Each row was made from one walk, in order. Every step used is in the known rows, and no mark comes twice. Write each row's walk.
(in the rows, 128 means zero)
Known rows:
M X: [144 138 133 139 108 126 116 134 112 118 135 131 129 141 102 132 143 125
 150 132 121 124 118 130 127 138 135 136 119 138 133 145 117  97]
V M C X Z H: [ 80 190 100 128 177 105 102 114 105  94 163 174 113 174 166 125 136 151
 179 133  79 159 105 119 130 183 103  71 145 101 129 138 116  96]
V Z S H: [131 151 127 125 162 132 157 126 102 112 165 124 160 133 108 118 135 103
 156 121 141 100 157  99 156 123 110 119 122 145 146 152 148 123]
X H C S V: [ 88 151 133 160 133 192   6 153 110 151 150 141  97 115 129 146 137  82
 127 129 170 143 139 114 184 121 140 159 109 115 113 142 135 137]
C S V: [ 89 128 117 158 143 144  63 143 126 171 141 140 107 135 133 132 131 120
 141 118 180 147 136 119 165 123 122 138 109 108 104 149 133 122]
H S: [144 123 123 135 138 131 138 115 121 132 126 121 134 114 113 145 134 147
 134 133 123 144 141 119 152 125 129  59 123 134 123 150 131 127]
S H V: [118 139 113 136 158 147 120 139 121 191 134 141 133  97 111 149 137 119
 133 121 147 146 152 119 173 126 119 103 109 159 144 144 126 131]
H C X: [111 182 150 136 141 176 106 103 122  88 138 148 111 142 156 134 122 142
 131 129 137 121 123 140 140 117 154 147 136 109 116 128 121 137]
X Z M S V: [148 128  66 153 121 148  62 127 111 163 133 128 106 130  52 152 117 131
 144 121 181 141 158  94 175  94 129  68 106 117 137 154 113  88]
X H S V C: [160 143 128 143 121 136  67 146 110 159 141 126  87 105  86 151 152  95
 105 127 204 159 134 107 189 132 125  74 114 136 112 152 118 144]
Z C: [154 149 126 119 140 127 112 132 122 114 143 126 146 112 136 118 126 123
 126 123 116 198 132 127 135 132 143 131 133 131 119 111 142 146]
V Z M X: [148 168 138 127 117 122 127 117  95  94 186 141 148 156  94 113 129  74
 148 125 155 122 137 118 143  85 132 129 137 143 150 143 132  96]
V X Z H C: [119 204  67 108 155 165  74 145 102  70 138 140 120 129 130 147 134 251
 158 157  53 115 141 113 159 170 144 139 137 160 134 144 127  90]
C X H V Z: [ 84 170 156 144 123 122  91 124  90 158 190 159 128 107 130 121 139  45
 111 133 192 150 131 118 160 123 135 117 123  96 149 130 112 114]
S V M X Z: [122 165  83 144 107 107  81 148 103 140 131 139 107 129  76 164 131  74
 134 144 131 147 119 105 171 164 133 109 119 148 133 133  98  61]
V Z C S X H: [103 181 168 131 128 128   4 157  76  81 181 132 150 107 137 109 136  58
 135 148 127 224 125  99 141 138 136 176 127 134 129 136 174 136]
C X: [ 98 148 146 136 135 135 135 105 124 112 143 150 123 143 154 119 127 142
 137 114 138 128 118 135 114 127 135 119 133  88 120 138 122 123]
C S X V M H: [ 85 151 200 154  78 135  34 149  82 128 161 181 130 123 128 155 151  70
 168 156  69 151 108 106 143 159 134 138 120 135 136 164 139 110]
X V C: [139 147 192 143 111 125 117 154  99 123 151 135  93 120 116 145 139 142
 108 169 174 128 115 134 142 125 150 142 129 141 125 118 114 129]
V X: [123 161 112 120 121 119 135 126 120 102 137 138 138 141 134 132 136 164
 140 131  68 118 117 127 133 143 125 128 135 149 134 134 118 121]
S V X H C: [130 185 118 130 113 174  36 152 111 122 142 142 118 118 117 156 144 103
 120 128 103 119 132 112 188 138 136 166 122 150 121 133 107 139]
M S: [157 115 122 147 109 128 111 116 123 139 129 124 124 135  66 128 134 131
 155 124 124 131 121 120 136 141 127  88 110 122 141 146 119 123]
S H C: [135 163 130 121 158 183 106 131 125 108 119 131 125 111 123 147 127 132
 141 131 110 130 139 127 161 128 129 134 128 169 134 129 137 144]
S V: [135 129 111 136 129 137  88 142 130 168 128 130 121 128 116 141 131 107
 120 113 172 130 140 116 162 126 121 144 113 123 107 135 116 131]
X Z S V: [127 129  62 145 143 143  92 149 109 157 126 115 116 131 111 154 122 152
 128 135 176  98 167  92 171 125 132 123 100 113 121 147 121  87]
C X H V: [ 81 148 149 153 127 145  87 122 102 177 164 162 118 105 139 135 142  88
 117 120 164 142 133 124 146 124 144 110 117  83 141 145 114 124]
H S V C X Z: [128 180  97 150 142 129  83 122 104 129 127 132  65 122 115 160 128 179
 108 147 227 167 130 114 181 132 145  47 118 116 100 149 102  95]
C S: [ 80 125 134 152 141 135 102 127 123 133 142 138 114 135 145 121 128 142
 148 132 136 143 123 129 129 125 129 123 123 114 125 144 146 118]
V Z C: [156 172 135 112 138 100 111 133 109  96 171 121 156 112 125 105 124  81
 118 136 145 206 130 119 149 129 140 136 140 146 127  99 143 138]
Z H: [126 133 115 113 156 142 115 135 123 128 152 143 142 133 125 114 146 184
 163 112 111 115 143 118 128 157 119 136 130 112 123 159 142 128]
C S V X: [ 85 161 103 151 134 135  69 142 118 146 149 148 116 148 137 136 139 156
 151 119 120 137 125 118 171 136 119 141 114 130 113 157 122 116]
H C X Z M S: [124 180 103 152 133 188  80  89 100  85 145 147  96 144  92 144 105 167
 150 137 144 130 140 119 150  87 163  70 130 101 146 149 120  95]
H C: [141 161 129 127 136 170 102 126 127 104 124 128 117 127 130 140 119 127
 122 142 125 119 133 135 155 120 146 155 129 148 122 117 128 142]

Which walk is each row?
[126 168 146 129 147 132 117 109 119  98 158 150 137 126 162 111 127 136
 134 111 127 198 120 133 122 131 155 122 139  92 113 119 134 143] | Z C X
[110 159 147 145 152 120 112 105 120 110 142 151 115 185 183 119 135 125
 152 125 127 149 101 142 121 125 105 109 126  98 116 126 108 134] | M C X
[ 85 138 163 138 118 140 101 119 109 116 152 154 118 123 148 121 140 100
 129 115 131 134 114 127 107 135 135 113 131  76 134 139 122 122] | C X H
[ 94 186 113 139 139 168  87 116 108  79 121 135  90 126 153 149 110 173
 119 160 142 137 126 132 139 126 163 122 133 114 125 116 115  92] | H C X Z
[144 169 132 141 129 157  54 152  87 151 152 138 111 128 104 146 144 107
 118 140 179  95 154  97 174 123 135 179 105 142 139 174 143 151] | Z S X H V C
[ 87 146 199 161 145 145  96 159  91 131 158 148  88 114 122 144 146 159
 144 164 168 154 119 126 150 130 134 116 121 147 131 146 137 120] | X V C S H
[119 137 152 123 108 145  47 151 103 110 127 126 136 115 122 140 140  92
 128 136 101 132 128 106 119 139 123 170 120 133 133 150 142 135] | S X H
[115 164 100 138 105  99 118 136 100 100 132 137 115 129  87 152 128  94
 144 160  88 146 106 118 137 169 141  93 135 155 154 127 109  58] | V M X Z
[ 97 156 142 144 161 140 110 137 117 118 140 141  84 132 127 121 138 156
 151 132 165 157 116 131 145 136 118 108 129 156 131 151 149 134] | V C S H
[120 163 125 128 155 123 122 139 106 172 160 136 145  97 100 135 133  76
 126 135 173 155 152 112 187 124 114 113 116 171 153 132 126 121] | S H V Z
[151 126 104 142 141 139  97 130 126 171 127 122 125 116 100 156 136 125
 127 117 168 148 152 108 188 122 121  74 105 129 103 156 119 131] | H S V
[ 97 192 106 151 141 177  42 139 118 121 147 148 106 146 140 148 130 157
 147 132 120 127 132 124 197 128 138 167 117 149 107 146 124 128] | H C S V X
[102 161 120 157 148 186  37 140 124 147 137 138  96 134 132 146 124 122
 134 129 179 136 141 124 191 113 140 166 110 128 101 138 134 137] | H C S V
[132 146  96 130 134 136  65 139  98 100  95 103 123 108 110 173 123 181
 128 172 109 159 146  95 148 138 132  83 111 159 125 158 137  90] | H S X Z
[110 138  79 115 155 132  95 151 109 118 134 131 121 117 122 131 135 215
 152 142 115 132 146 109 126 165 128 112 127 120 132 149 135  83] | X Z H
[ 78 129 136 146 163 148 108 134 119 136 137 140 121 121 137 127 137 145
 165 122 122 154 130 125 135 131 114 100 119 138 135 156 151 119] | C S H
[ 89 181  98 129 160 146  18 164  91  83 136 137  81 142 130 129 134 245
 163 166 148 147 130 105 135 170 131 161 124 143 120 179 164  93] | V C S X Z H
[162 157 126 122  91 171  74 127 124 118 125 148 116 123 128 139 142 109
 141 130 111 128 126 129 157 134 142 132 123 150 131 129 124 135] | M H C
[147 142 132 128 135 146  87 125 110 109 113 115 144 122 113 154 133 151
 139 140 105 143 142 107 149 130 124 107 116 152 117 169 143 135] | H S X
[164 175 117 119 138 111  73 146 111 133 170 124 149 112 112 119 127  58
 109 120 190 208 142 108 185 127 131 154 125 137 107 105 131 143] | S V Z C
[123 158 177 130 150 144  84 141  79 114 171 156 163 110  96 166 151 151
 172 150  53 131 142  90 164 173 127 103 129 136 118 187 146 129] | Z H S X V M
[123 169 116 148 151  97 116 122 122 177 153 160 126 152 140 142 130  39
 137 135 114 158 114 128 185 138 100  96 126 154 143 111 107 146] | H V M C
[114 161  67 132 133 124 136 131  99  90 134 124 132 144 130 143 126 208
 147 151  73  85 146 101 139 140 137 108 123 140 147 150 124  76] | V X Z S
[116 151 101 123 123 133  57 153 104  95  99 110 118 119 124 156 116 161
 121 167 112 141 133 105 123 141 133 153 118 153 131 137 135  91] | S X Z
[142 130 178 144  80 117 121 125  94 152 160 166 139  94  98 168 159  68
 151 147  75 155 121 108 168 157 136  23 124 137 141 151 111 113] | X V M H S
[ 97 147 164 145 134 125  80 118 106 114 153 155 114 165 177 119 150  86
 145 122 119 157 101 133 114 135 104 100 125  86 127 126 110 133] | M C X H
[106 183 150 129 166 189 112 108 120  92 134 152 119 127 146 141 128 144
 149 118 122 131 130 135 148 125 138 126 133 132 123 140 130 139] | S H C X
[139 138 125 139 131 121 138 111 121 134 138 147 138 120  49 138 138  71
 177 110  72 148 114 110 153 169 107  49 128 154 160 153 125 129] | V M S H
[123 156 115 151 105 187   8 141 122 161 137 159  93 130 133 144 144 102
 152 120 164 145 136 120 194 126 135 143 102 130 109 153 130 129] | M H C S V
[110 150 199 152  88 125 125 101  86 135 174 188 131 109 124 158 158  82
 159 136  84 155 109 117 155 155 146  13 131  96 133 160 106 109] | C X V M H S
[157 159 197 145 117 142  76 150  83 105 135 124 109 114 101 172 143 165
 117 184 152 142 131 113 164 127 144 122 117 163 111 158 129 138] | H S X V C
[ 76 134 200 161 123 155  38 160  82 123 147 139 127 125 140 153 135 151
 146 172 121 137 128 115 132 124 141 182 109 122 118 160 147 114] | C S X V
[169 167 115 142 130 135 100 117  92 138 185 134 146 143  66 141 138  70
 145 115 196 140 161  96 203  79 124  75 115 144 124 169 122 100] | H S V Z M X
[112 159 162 129 131 138  82 122 102 103 168 154 138 107 156 112 139  95
 124 109 121 205 116 125 113 139 151 114 140  78 124 122 134 142] | Z C X H
